Each row was made from one walk, in order. Every step used is in the known rows, and no mark comes twice. Write each row's walk.
Known rows:
w > k: [ 3.467  5.332 -0.369 -1.973  0.532 -2.153 -0.145  3.054  1.242 -1.690
 -1.759  0.878 -1.741  1.403 -3.012  2.972  1.499 -0.847 -3.033 -0.940
  0.773 -2.172 -0.305 -1.204 -4.111 -1.655 -0.832 -1.076]
s > q > g: [ 2.975  2.319  0.567 -1.577  0.593  0.553 -0.142  4.372  4.358 -3.504
 -0.946  0.259 -1.247  0.276  0.180  1.188  5.875 -1.145 -2.937 -4.164
  2.159  0.465  0.803 -3.307 -5.870 -0.528 -0.405 -1.390]
m > t: [ 2.635  4.064  0.801 -0.473 -0.168 -2.466  1.074  0.115  1.345 -3.882
  1.074  1.534 -1.091  2.513  0.194  3.827 -0.660 -0.197 -3.743 -2.775
  0.062 -1.025 -0.039 -4.541 -5.213 -2.027 -0.457  1.443]
z > k > w > s > m > t > a: [ 1.563  4.076 -2.323 -1.615 -3.039 -1.865  0.250 -4.601  3.175 -4.368
  3.295  7.823 -3.200 -0.139  5.337  8.375 -0.194 -1.839 -1.881  0.042
  0.563 -5.166 -3.084 -3.303 -1.663 -2.386 -1.656 -0.235]
m > t > a > s: [ 0.855  3.587 -0.127  0.137 -1.157 -1.486  1.983 -1.033  4.583 -5.558
  2.663  1.942 -1.321  2.251  0.864  4.494  0.297 -0.490 -3.877 -5.314
  0.348 -0.662 -1.295 -4.492 -4.146 -3.320 -0.371  0.249]
k > w: [ 2.541  3.508  0.244 -1.838  0.713 -1.920  0.209  1.132  2.588 -2.485
  0.566  2.108 -1.109  2.609 -0.684  4.309  1.099 -0.390 -3.312 -1.783
  2.426 -2.587  0.718 -2.834 -4.760 -0.938 -0.050 -2.631]
y > d > s > m > t: [-2.617  4.594 -1.814 -0.306 -1.653 -1.800  3.188  0.080  1.270 -4.585
  4.674  2.475 -3.554  0.669  2.066  1.249 -5.782  3.321 -4.714  0.368
 -0.384  0.179 -5.788 -2.342 -3.088 -3.477 -1.926  7.402]
g > q > s > d > t > a: [ 0.942  1.633 -3.848 -0.779 -1.340 -1.399 -0.781  3.239  0.211 -6.458
  2.591  3.802 -1.834  0.065  0.866  2.672  3.293 -0.491 -5.213 -4.306
 -0.456  1.286 -1.378 -3.619 -1.954  1.912  0.701  3.697]
a > s > d: [ 0.600  3.700 -2.675 -0.969  0.856 -1.860  0.481  1.227  1.898 -6.311
 -0.150 -0.249 -1.697  0.924 -3.792  2.496 -0.011  0.067 -3.587 -3.146
  1.429 -1.421 -2.733 -3.178 -4.435 -3.771 -1.335  0.726]
a > s > q > t > m: [ 0.012  0.886 -4.110 -1.867  1.579 -1.817  0.833 -0.837  4.267 -7.103
  4.467 -2.393 -1.258 -0.655  1.637  2.317  0.836  0.761 -4.755 -4.755
  3.398 -0.606  2.470 -5.444 -5.175 -3.024  0.015  0.221]
y > d > s: [-1.533  5.381 -0.088 -1.523  0.642 -0.350  2.452  2.388  1.867 -2.167
  2.118  0.731 -2.510  1.181 -1.439  1.837 -2.206  2.139 -5.199 -0.913
  0.727  0.838 -4.491 -1.420 -4.471 -2.142 -0.042  2.835]
t > m: [ 2.844  3.225 -0.311 -1.585  1.316 -3.092  0.625  1.589  2.402 -4.004
  1.213 -0.586 -1.254 -0.123 -0.967  3.137 -1.312  2.578 -3.635 -4.125
  0.904 -1.777  1.467 -4.107 -4.289 -1.562 -0.308  0.770]
k > w > s > q: [ 0.254  2.498 -1.224 -3.255 -0.552  2.163 -0.416 -1.121  3.389 -2.180
  3.001  3.261 -1.684  1.066  2.271  4.509  3.071 -2.561 -1.561 -1.115
  4.159 -2.282 -2.494 -3.337 -4.503 -0.748 -0.207 -2.897]
y > d: [ 0.540  4.016 -0.225 -2.267  1.617  0.266  1.952  1.767  1.006 -2.570
  0.798 -0.298 -1.673  1.004 -3.200  2.117 -1.657  0.279 -4.373 -2.023
  1.806  0.342 -1.823 -2.061 -4.877 -1.672 -0.601  1.982]
z > k > w > s > d > t: [ 1.174  6.330 -4.093 -1.568  0.229 -3.797 -1.321 -1.717  0.195 -4.349
  1.211  4.894 -3.132 -0.216  1.366  5.170 -0.294 -1.745 -2.649  1.905
  1.102 -4.329 -3.346 -3.835 -2.922 -0.983 -1.303 -0.705]
z > k > w: [ 3.568  5.503 -0.535 -2.141  1.723 -4.596 -0.777 -0.532  1.585 -2.364
 -1.142  2.894 -1.915  2.243 -0.265  6.214  2.942 -1.604 -3.533 -0.186
  1.316 -4.317  0.978 -2.345 -4.474 -1.953 -1.069 -4.620]
y > n: [ 1.329  3.955  0.519 -1.887  0.368  0.424  1.711  3.575 -0.910 -2.556
  0.083  1.248 -1.314  2.075 -4.278  3.836  0.667  0.833 -3.602 -4.454
  2.018  0.993 -2.152 -1.366 -6.051 -1.857 -0.899  2.390]
g > q > s: [ 1.904  2.538 -1.465 -2.216  0.361 -1.072 -1.239  2.520 -0.401 -4.222
  0.763  0.789 -0.230  2.111 -1.203  4.715  5.337 -0.524 -5.930 -3.658
  1.349  0.362  1.155 -2.754 -4.970  2.232  1.854 -1.702]
m > t > a > s > q > g: [ 1.102  2.287 -0.550  0.330 -1.802  0.560  1.302  1.273  7.766 -6.288
  2.252  1.962 -0.946  1.169  3.099  1.566  5.048 -2.255 -3.276 -6.360
  1.433  0.818 -0.764 -4.638 -4.754 -2.800 -0.769 -0.463]
a > s > q: [-0.563  2.621 -1.465 -2.014  1.205 -0.388  0.773  0.539  2.663 -4.570
  1.520 -1.301 -2.174  1.467 -0.806  2.315  3.678 -0.717 -3.225 -3.978
  2.798 -0.103 -1.479 -3.490 -5.434 -3.153 -1.206 -1.495]
q > g: [ 3.938  3.912  1.274 -1.093  0.580 -0.898 -0.141  4.588  3.886 -3.429
 -2.007  0.292 -0.469  0.646 -1.884  2.724  3.675  0.432 -4.048 -3.870
  1.577 -0.517  1.667 -3.126 -6.024  0.119  0.699 -1.937]
m > t > a: [ 2.933  2.814  1.492 -0.243 -1.272 -0.900  1.713  0.133  3.588 -3.837
  1.867  3.504 -1.352  1.719  1.504  4.702 -0.114 -0.902 -3.294 -4.907
 -0.641 -0.683 -0.557 -4.170 -3.727 -2.442 -0.510  1.928]
a > s > m > t: [-0.702  3.499 -2.502 -0.189 -1.181 -3.231  1.608 -1.395  1.630 -6.723
  2.803  0.503 -2.651  1.648  0.946  3.250 -2.138  2.168 -3.916 -2.465
  1.057 -1.732 -1.542 -4.342 -4.011 -3.804 -2.019  2.617]
s > d > t: [ 1.507  3.741 -2.104 -0.639  0.646 -3.219  0.151  2.826 -0.374 -4.895
  0.660  1.246 -3.035 -0.109 -1.329  1.085 -1.823  0.962 -3.388 -1.879
  0.164 -0.253 -1.882 -4.322 -3.535 -1.362 -1.323  4.461]
g > q > t > m: [ 2.541  1.779 -1.917 -1.598  0.982 -2.354 -1.255  1.395  1.641 -6.496
  2.840 -1.268 -0.436  0.252  0.922  5.721  1.219  1.210 -5.985 -5.061
  2.577 -0.484  5.464 -5.447 -4.993  0.062  2.088  0.067]
k > w > t: [ 1.506  3.651  0.120 -2.691 -0.694  0.501  1.455 -1.188  4.972 -3.157
  2.604  2.676 -1.254  1.633  0.392  5.584 -0.656 -2.296 -2.966 -1.123
  2.765 -3.742  1.356 -2.992 -5.661 -0.507  0.814 -1.591]

Write each row's walk:
[ 1.874  0.520 -2.670 -0.904 -2.700 -1.212  2.018 -0.479  2.152 -5.236
  3.765  4.998 -1.709  0.153  2.715  3.595 -0.615  0.490 -3.946 -3.286
 -1.101 -1.043 -1.983 -2.869 -2.219 -0.557 -0.829  4.628] | q > s > m > t > a
[ 2.523  1.954 -3.314 -1.820  0.399 -1.304  0.170  2.126  0.305 -4.928
  0.259  2.132 -0.623  0.297 -2.919  1.938  1.034 -0.828 -4.356 -2.066
 -0.178 -1.107 -2.560 -2.368 -3.979 -0.346 -0.323  2.094] | q > s > d
[ 1.862  1.596 -0.437 -0.502 -2.474 -1.078  1.939 -0.109  2.673 -4.895
  2.685  4.025 -3.016  0.114  2.558  4.211 -1.758  0.826 -2.640 -3.826
 -0.529 -1.097 -1.379 -3.802 -2.424 -2.823 -1.790  4.825] | s > m > t > a
[ 2.293 -0.790 -0.822 -2.451  0.271  2.025  1.065  0.654  3.830 -3.761
  2.635  2.369 -1.893 -0.533  2.348  4.298  3.746 -2.638 -3.322 -5.040
  2.050  0.873  1.526 -3.920 -4.382 -1.906  0.213  1.172] | s > q > t > a
[-0.387  3.870 -1.053 -0.559  0.223 -2.273  1.409  1.228  2.989 -4.656
  2.807  0.799 -2.924  0.993  0.286  2.953  0.677  1.643 -4.072 -5.025
  0.924  0.471 -0.721 -4.133 -3.562 -1.341 -0.025  0.794] | d > t > a > s
[ 1.464  1.746 -3.136 -1.018 -1.651 -2.752  1.343 -0.624 -0.051 -5.232
  2.832  2.978 -1.435  0.890  1.722  2.722 -1.153  1.371 -4.416 -1.266
 -0.391 -1.441 -1.463 -3.316 -3.580 -0.321 -0.941  4.039] | q > s > m > t
[-0.684  4.618 -3.523 -0.227  0.666 -3.616  0.486  1.835  0.607 -6.714
  1.391 -0.305 -2.778  0.553 -2.038  0.902 -1.392  1.369 -4.150 -2.446
  0.975 -0.438 -2.563 -4.476 -3.924 -2.623 -1.319  2.853] | a > s > d > t
[ 2.778  4.430 -0.055 -2.803 -0.892 -0.604  1.266 -2.779  5.931 -2.971
  1.604  5.343 -2.415  0.392  2.081  8.332  1.809 -4.298 -2.625 -1.581
  0.850 -5.118  1.225 -2.125 -4.017 -1.701  0.034 -3.040] | z > k > w > t > a
[ 1.012  1.682 -1.553 -1.579  0.420  0.198  1.275 -0.171  4.498 -5.564
  2.437  0.851 -1.104  0.524 -0.193  5.569  1.657 -0.629 -4.967 -5.655
  2.280 -0.232  1.665 -3.909 -4.881 -2.149  1.516 -0.775] | q > t > a > s
[ 0.592  2.118 -1.624 -1.247 -4.093  0.820  1.158 -3.236  4.287 -4.455
  4.878  7.070 -2.233  0.335  4.880  6.513 -2.246 -0.839 -1.638 -1.680
  1.866 -3.405 -3.221 -3.809 -1.769 -1.536 -0.905  1.873] | k > w > s > m > t > a
[ 1.875  1.774 -2.788 -3.469 -0.284  1.411 -0.792 -3.775  4.580 -3.390
  3.361  6.066 -2.050 -0.850  4.987  8.347  4.988 -5.230 -2.531 -1.363
  3.138 -3.038 -0.022 -3.322 -3.756 -1.452  0.383 -3.769] | z > k > w > s > q > t > a
[-0.272  1.336 -2.917 -2.164  1.558 -0.028  0.510 -0.394  2.873 -5.559
  2.788 -1.418 -1.590  0.774  0.365  3.289  3.383 -1.461 -4.514 -3.750
  3.724  0.298  1.194 -4.271 -6.104 -2.753  0.162 -0.949] | a > s > q > t
[ 0.340  1.034 -3.903 -1.059 -0.512  0.807 -0.697  1.125  3.431 -8.773
  2.119  1.259 -0.970  0.327 -0.665  5.642  3.273 -1.938 -5.449 -6.006
  2.420  0.357  0.735 -4.171 -3.658 -2.352  1.235  0.580] | g > q > t > a > s > d
[-0.037  0.337 -3.252 -1.722 -0.661 -0.278  1.504 -0.481  3.651 -6.522
  3.411  1.477 -2.791 -0.959  0.813  4.941 -0.079  1.173 -4.471 -4.537
  2.216 -0.846  0.630 -3.392 -3.395 -2.733  0.093  1.956] | q > t > a > s > m
[-0.398  4.318 -4.559  0.070  0.930 -5.428  0.794  1.202  2.043 -8.012
  3.238 -1.405 -2.420 -0.762 -0.724  0.037 -3.687  3.649 -4.187 -3.447
  0.819 -1.250 -1.486 -5.477 -2.959 -2.749 -1.620  3.840] | a > s > d > t > m
[-1.381  1.549 -1.428 -2.719 -1.887  2.926  2.430 -2.634  8.484 -4.802
  5.138  3.130 -1.981  0.867  3.129  4.651  2.646 -4.252 -1.993 -3.849
  3.755 -2.541 -0.637 -2.954 -4.451 -2.692 -0.263 -2.336] | k > w > t > a > s > q
[ 0.736  4.504 -3.471 -1.991 -1.174 -1.032  1.287 -3.462  6.793 -6.443
  1.872  4.865 -2.400  0.052  0.541  6.731  0.768 -4.657 -2.785 -1.432
  1.244 -5.555 -1.586 -2.353 -3.209 -4.046 -1.142 -2.106] | z > k > w > t > a > s > d
[ 1.922  1.926 -3.499 -1.753 -0.027 -0.892 -1.538  2.965 -0.539 -6.321
  0.355  1.541 -0.432  0.998 -2.162  3.600  3.905 -1.356 -5.317 -3.026
  0.820 -0.110 -0.991 -2.693 -3.950  0.854  0.550  0.903] | g > q > s > d
[ 1.743  3.295  0.368 -0.927  0.058 -1.722  1.226  2.357  1.807 -2.855
  1.833  2.453 -2.885  0.236  0.875  3.091  0.419  1.312 -3.469 -4.528
 -0.013  0.667 -0.038 -4.008 -3.271 -0.257 -0.105  2.391] | d > t > a
[ 1.700  2.487 -5.462 -0.569  0.400 -4.998  0.639  1.878  0.537 -6.713
  3.438  1.052 -1.349 -1.408  0.084 -0.509 -2.668  2.880 -4.877 -2.419
 -0.686 -0.975 -1.017 -4.584 -2.523  0.716 -0.720  5.293] | q > s > d > t > m
[ 0.739  2.961 -2.173  0.542 -1.676 -1.431  1.668 -0.634  4.354 -7.424
  2.357  2.915 -1.486  1.223 -0.129  3.319 -1.224 -1.424 -3.346 -4.794
 -0.140 -1.120 -3.491 -4.241 -2.976 -4.824 -1.661  3.025] | m > t > a > s > d
[ 0.433  1.635 -1.744 -1.536 -0.149  0.554 -0.505  0.780  3.602 -6.709
  2.606  0.506 -0.863  1.474  0.236  7.060  4.569 -1.117 -6.007 -6.585
  3.073  0.930  2.917 -4.214 -4.813 -0.994  2.427 -2.156] | g > q > t > a > s
[ 1.786  3.504 -3.331 -0.242  0.947 -5.053  0.413  2.338  1.038 -6.257
  2.318  0.167 -2.438 -1.423 -0.151  0.167 -4.034  3.187 -3.623 -2.867
 -0.135 -1.168 -0.627 -5.191 -2.678 -1.697 -1.609  5.365] | s > d > t > m
[ 1.369  2.915 -4.233 -0.966  0.422 -3.216  0.282  2.467 -0.980 -5.301
  1.608  2.081 -1.767 -0.113 -1.174  0.470 -0.251  0.802 -4.786 -1.271
 -0.501  0.009 -2.374 -3.619 -3.412  0.921 -0.482  4.279] | q > s > d > t
[ 1.642  2.629 -0.982 -0.646 -1.266 -2.772  1.183 -0.283  0.563 -5.025
  1.916  1.892 -2.775  0.778  1.357  3.451 -2.443  1.567 -3.169 -1.929
  0.148 -1.712 -0.953 -3.994 -3.667 -2.653 -1.870  4.152] | s > m > t
[-1.481  2.654 -2.851 -0.785 -0.973 -2.619  1.712  0.803  2.109 -5.647
  3.594  1.462 -4.384 -0.729  1.391  2.634 -0.924  3.480 -3.558 -3.919
  0.957 -0.171 -1.638 -3.646 -2.218 -1.985 -1.432  3.603] | d > t > a > s > m
[-2.362  3.405 -1.445 -0.211 -2.669 -0.326  3.884  0.076  3.441 -4.399
  5.356  4.468 -3.788 -0.124  3.219  2.054 -5.045  2.455 -4.209 -1.623
 -1.059  0.477 -6.188 -2.042 -1.675 -3.650 -1.897  8.052] | y > d > s > m > t > a
[ 1.795  2.405 -1.530 -0.622 -0.385 -1.683  0.984  2.849  1.790 -4.816
  1.407  3.232 -3.248 -0.955 -0.142  1.767 -1.032  0.324 -2.850 -3.951
 -0.618  0.228 -2.206 -3.949 -2.158 -1.640 -1.329  4.931] | s > d > t > a
[ 1.026  0.550 -2.744 -0.814 -3.397 -0.972  0.270  0.289  1.184 -6.516
  3.941  4.462 -1.729  0.978  3.536  4.978  2.454  0.090 -4.962 -4.277
 -0.268  0.054 -0.612 -3.340 -2.097  0.690  0.054  3.707] | g > q > s > m > t > a
[ 1.071  0.921 -3.730 -1.118 -0.063  0.211  0.866  0.337  4.336 -7.471
  1.935  1.804 -1.192 -0.489 -1.346  4.319  0.124 -1.418 -4.449 -4.966
  1.648 -0.745 -0.498 -3.842 -3.701 -3.525  0.258  1.807] | q > t > a > s > d
[ 0.443  3.104 -2.768 -1.141 -1.973  0.259  0.005 -0.188  3.287 -4.489
  3.666  6.199 -2.434 -0.707  2.196  3.935 -1.356 -1.232 -1.949 -1.584
  1.821 -2.109 -4.086 -3.901 -1.680 -0.426 -0.302  2.195] | k > w > s > d > t > a
[-3.616  2.826 -2.979 -1.469  0.366  0.732  2.920  0.573  3.544 -4.692
  5.320 -0.016 -3.528  0.090  1.234 -0.423  0.307 -0.054 -3.938 -3.932
  2.329  2.511 -3.755 -3.365 -3.128 -2.574 -1.756  3.803] | y > d > t > a > s > q
[ 1.233  3.331 -2.514 -2.142 -0.901  0.762 -0.744 -0.390  2.546 -4.164
  1.348  4.183 -1.235  0.448 -0.623  4.908 -0.695 -1.832 -2.010 -0.435
  2.884 -3.632 -3.765 -3.120 -3.607 -1.314 -0.293 -0.760] | k > w > s > d
[-0.302  2.490 -2.138 -1.660 -1.886  2.133  2.616 -0.777  6.419 -6.970
  2.573  2.309 -2.055 -0.951 -1.395  4.552 -1.325 -2.578 -2.779 -4.517
  1.219 -2.310 -2.415 -2.952 -3.858 -3.561 -0.224  2.145] | w > t > a > s > d
